Each row comes from the steps of one walk. Every step used is in the known rows, and no mark comes twice. Write the walk behind each row, first mark first.
Known rows:
tapeb zasug miru gekela segu lako lusik: [-39 -38   7  -8  -3  -4  -6 -23  18   2 -17 -19   5 -18 -11  10  15  29
   7 -12  11 -22  61  -3 -15 -42]
miru zasug: [ 13  11  -2   5  -1   0  -6  19  -7   9   1  12  -6   5   4 -10  10 -11
  -5  -1   1   4 -37 -14   7 -14]
gekela segu zasug miru lako lusik: [-15  22   8 -13  -5  -2 -26  -7  10  18   9 -12 -18 -15 -18  11 -14  12
  -5  -1  18  -5  53   6   7 -41]
lusik lako segu gekela: [  9 -16   2   7   4  23  -2  -2   1 -15  -5   6  -2  13  -8  -1 -13   2
   1   3 -13  10 -18   7  -3  54]
zasug miru: [ 15  24  -1   8  -1  -4 -33  -8   6   3  23   3   5   1  12  -2 -16 -15
  -3  -7  10  33  -7   5   9 -33]
gekela miru: [  6  13   0   6   7  -8  33   1 -18  -3   8  15 -11  10  13 -11 -10   3
  -3  -1 -20  21 -43 -12   4 -23]
lusik lako: [ 11   0   1  -1  -3  32 -27  -4   5   0  23   3   0  19  23 -14 -34 -10
  -7   8   2  24 -58  -8   5 -20]
lako miru gekela: [ 20  20  -3  13  -7 -10  16   6  -3  -7   8  21  12  -2  -4   3  -2  -5
 -11 -11 -18  -8 -16  18  -9 -18]
lusik lako miru gekela segu zasug: [-10   4   6 -24 -15  13  32  18  12  -7   3  -9   4  -1 -13  16 -12  -1
  -1   9 -46 -38  35   1 -18  32]
liro segu zasug miru gekela: [-16  -9   5  -1  -1  -4  19   9  12 -26  -6 -26  16 -16 -29   4  10 -20
  -5   0 -20 -23  44   1 -10  21]
segu zasug miru gekela: [ -9   6   6  -4 -12  18 -26  -1  18 -41  11 -15  15 -13 -19   9   0 -41
  -2 -10 -14   8  42  -1  -4   4]
tapeb gekela: [-28  24  -5  20  17 -15  -5  -5 -14  14  32  24   5  11  14 -24  10 -22
 -10  -1  -5  37 -51  10  11  13]
tapeb zasug segu: [-14   5  -4  16 -12  -6 -59 -12  10  15  -7 -17  20   7  50  -4 -14   7
   4  -4  33  18 -26  11   6 -75]
lako segu zasug: [ -9 -22   3  -2   5  -7  -1  13   1 -10 -18  -2   0  -4   5   7 -10 -20
   1   6 -11  -2   4   0  -3  26]
liro miru: [ 12  17  -2  15  -7  -5  36   3 -14  26  12  22 -13  11  13  -6  -9  -6
  -9   6  -4   5 -39  -7  10  -8]
zasug segu gekela: [ 10  23   1  22   1   7 -53  -8   6 -14   7  -3  18  10   1  -2  -5 -15
  -5   1   8  40  -2  20  10   4]
tapeb gekela segu lako miru: [-32  -4  -5 -11  25 -37  46  -3  -8  41  24  25   1   0  13  -6  21  10
   3  14 -16  -9  15  11  -4  58]
miru gekela: [ 12   7   2  17  -3  12  -6   3  -3 -10   7  10  10   5  -6 -10   3 -21
 -12  -6 -14  14 -39  -4  -3 -19]
miru zasug segu gekela: [  9  23  -1  12  -3   7 -36   8   2 -15  -7  -9  12   4 -15   1  19 -13
   0   0   9  16   5  10   9  17]
lako segu gekela miru: [  1  -2   0  13  16 -17  56   3 -22 -19 -20  17 -13   4 -16   2  13  10
   5  -5 -36   4  -4   1  -5  50]
liro segu: [ 11  -3  -1  20  12 -19  22  14 -10  19  -2   5   3   9   8 -18   0   9
 -14  10  -6  -4 -48  -1   1  -9]
tapeb zasug segu gekela miru lako: [ -3  13  -3   8 -20  16 -21 -24  -4  -1  -6  -8  -2   7  22  -6   4  28
  11 -11  27   2   3   0   8 -35]

Which walk is each row?
[-13  19   8 -11  -3 -10  -5   8  13   8  10 -13  -3  -8  -3  11  -2 -13
   3   7 -19   5  52  -5   5   4] | gekela segu zasug miru
[ -7 -25  -5 -25  -3   8  20  -2  -3  18 -12 -13  -3   0   4   6   8 -10
   7  20  31 -19   7 -15   5  16] | liro miru zasug segu lako
[  7 -18  -2  -6   5  12   1  -1  -3   4  -4  -1  -3  10  18  -2 -30  -2
   0   9   0   6 -54  -1  -6  -1] | lusik lako segu
[  4  21  -4  -2  -3  -3 -32   9  -1   7  -6 -14  11   3   9   0   1 -14
  -2   3  24  10 -29   2   9 -35] | miru zasug segu
[  3 -19   1 -10  -5  14 -11   4   0   9  -8   0 -11  -5   6   1  -9 -13
  -1   5  18 -14 -10 -10   2  10] | miru lako segu zasug
[-12  -7   3  -9   3 -11 -13   1  11 -14  -8 -14   2 -14  -2  18 -12 -24
   7  -3  -2   3  40   8  -3  17] | lako segu zasug miru
[-18 -22   8 -12  12  -2   3 -19  10  -5  -4 -15   2 -15 -36  11   6   7
  -2  -2   0  -6  52  -1 -13 -15] | zasug miru gekela segu lako lusik
[ -1 -12  -1 -16   6  13  65  11 -19 -24 -25  -1 -19   7 -27   5  16  18
  13   0 -34 -22  -6 -14 -10  67] | lusik lako segu gekela miru zasug
[ -7  12   4  -6  -8  19 -63 -17  17 -12  18  -8  -7 -12 -14   6 -28  -5
  -8  -9  38  13  31   8  11 -48] | segu zasug miru lako lusik
[ -8   5   0  14 -23   5 -29 -16  14 -11   3  -8  14  -8  13  -1   9  -5
   4 -23   8   1   9   2  -5 -49] | tapeb zasug miru gekela
[-25 -38   5 -14 -11   4   7 -14  18  10  -8 -19   8 -12   9   5  26  10
  14  -4   1 -23  53 -22 -13 -11] | tapeb zasug miru gekela segu lako
[ 14  -2   2  31  11  -9  18  13  -7  -2  -1  13   3   9 -14 -16  16  12
 -13   6 -22   3 -14   7   3  46] | liro segu gekela
[  4  13  -2  -6   4  -9  47  17 -24  -1  -5   9 -19   4  -3  -8  14   3
   2  -4 -21  -4 -34 -22   3 -11] | gekela miru zasug
[ 12 -19   0 -15  10 -18  31   6   1  32   7  18  -3   0  16   6  -3  19
   3  15 -10 -18  18  -5  -7  19] | gekela segu lako miru
[ 11  25  -8 -23 -10   5 -23   7   7   4   3 -17  15   5  15  14 -29   7
   5   7  19 -14 -14  18  -3 -27] | lusik lako miru zasug segu
[ 10 -42  -7 -17  13 -25  57  25  -4  20 -13   6   1  -7  -4  -1  16  25
   1  14   1 -56   7  -5 -10  40] | liro segu lako miru zasug
[  8  17   0   6   3   0  46  15 -21 -21  -5  17 -16   5 -26  -8  31   4
   3  -6 -35   1   0 -16   4  42] | segu gekela miru zasug
[-20  12  -2  15 -10   7 -34 -32  -4 -10 -14  -9  -4   1   3   0  -5  47
   4 -17  37   4   8  18   6 -64] | tapeb zasug segu gekela miru lako lusik
[  3 -32  -1 -10  10  15 -56 -16  12  -3   5 -20  19   6  24  -2 -21 -16
   1  16  36  26  -8  -4   4 -12] | zasug segu lako
[ 19 -29  -7 -19   4  -1  13  14   2   7   3  16  -2  -6   6   3   5   6
   5   6   9 -25   9  -7  -4  25] | segu lako miru zasug
[ -7  24  -5 -12   4 -14  16   8 -17  -1 -13 -16  -1   4   6   1   4  -3
   7   1   2   2 -23  -7   3 -31] | gekela miru zasug segu
[ 25  24  -7   2  -4 -21  17  22  -7  16   5  23  -3  -1   4   4   6   7
  -3  -4  -4 -18 -18   8   2 -12] | lako miru zasug
[  7  -5  -4  10 -19   6 -25 -22   8  10  -9   3  -7  -9  10   4  14  23
  13 -19  33 -10  26   7   3  -5] | tapeb zasug miru lako segu gekela
[ 28  10  -2   5  -4   9 -19 -16   2   3   4  10  -9  -6 -14   5   6   1
   3 -11  23   7  18  10   6  23] | zasug miru lako segu gekela
[ 25  -3  -1  14  -1  12  -8  -4 -10   8  -5  22 -14   4  -8  -7   9   5
  -4  -3  14   1 -19   2   6  31] | miru lako segu gekela
[-17 -17   2 -26  -3  19 -20  -6  20 -23  -1 -27   2  -6   4  18 -34 -20
  11   5  -1   0  31   1  -7  24] | lusik lako segu zasug miru
[  1  31   7   1  -5 -11  21   0   2  11   6  -5   3  -7 -15   5  15  -9
  -3  -5 -22   1  19  -3  -5 -20] | zasug miru gekela segu
[-13 -57   2   5  28 -10   7  -4  -2   5 -11  -2   2   0 -12 -11 -10  26
 -14  13  16  -8 -13   0  -5  -6] | liro segu lako lusik
[ 12  17   3  19   5   2  27   1 -15 -23  10  21  -9  11 -10  -9   7   3
  -2  -5 -34  25  -9  -5   5  31] | segu gekela miru
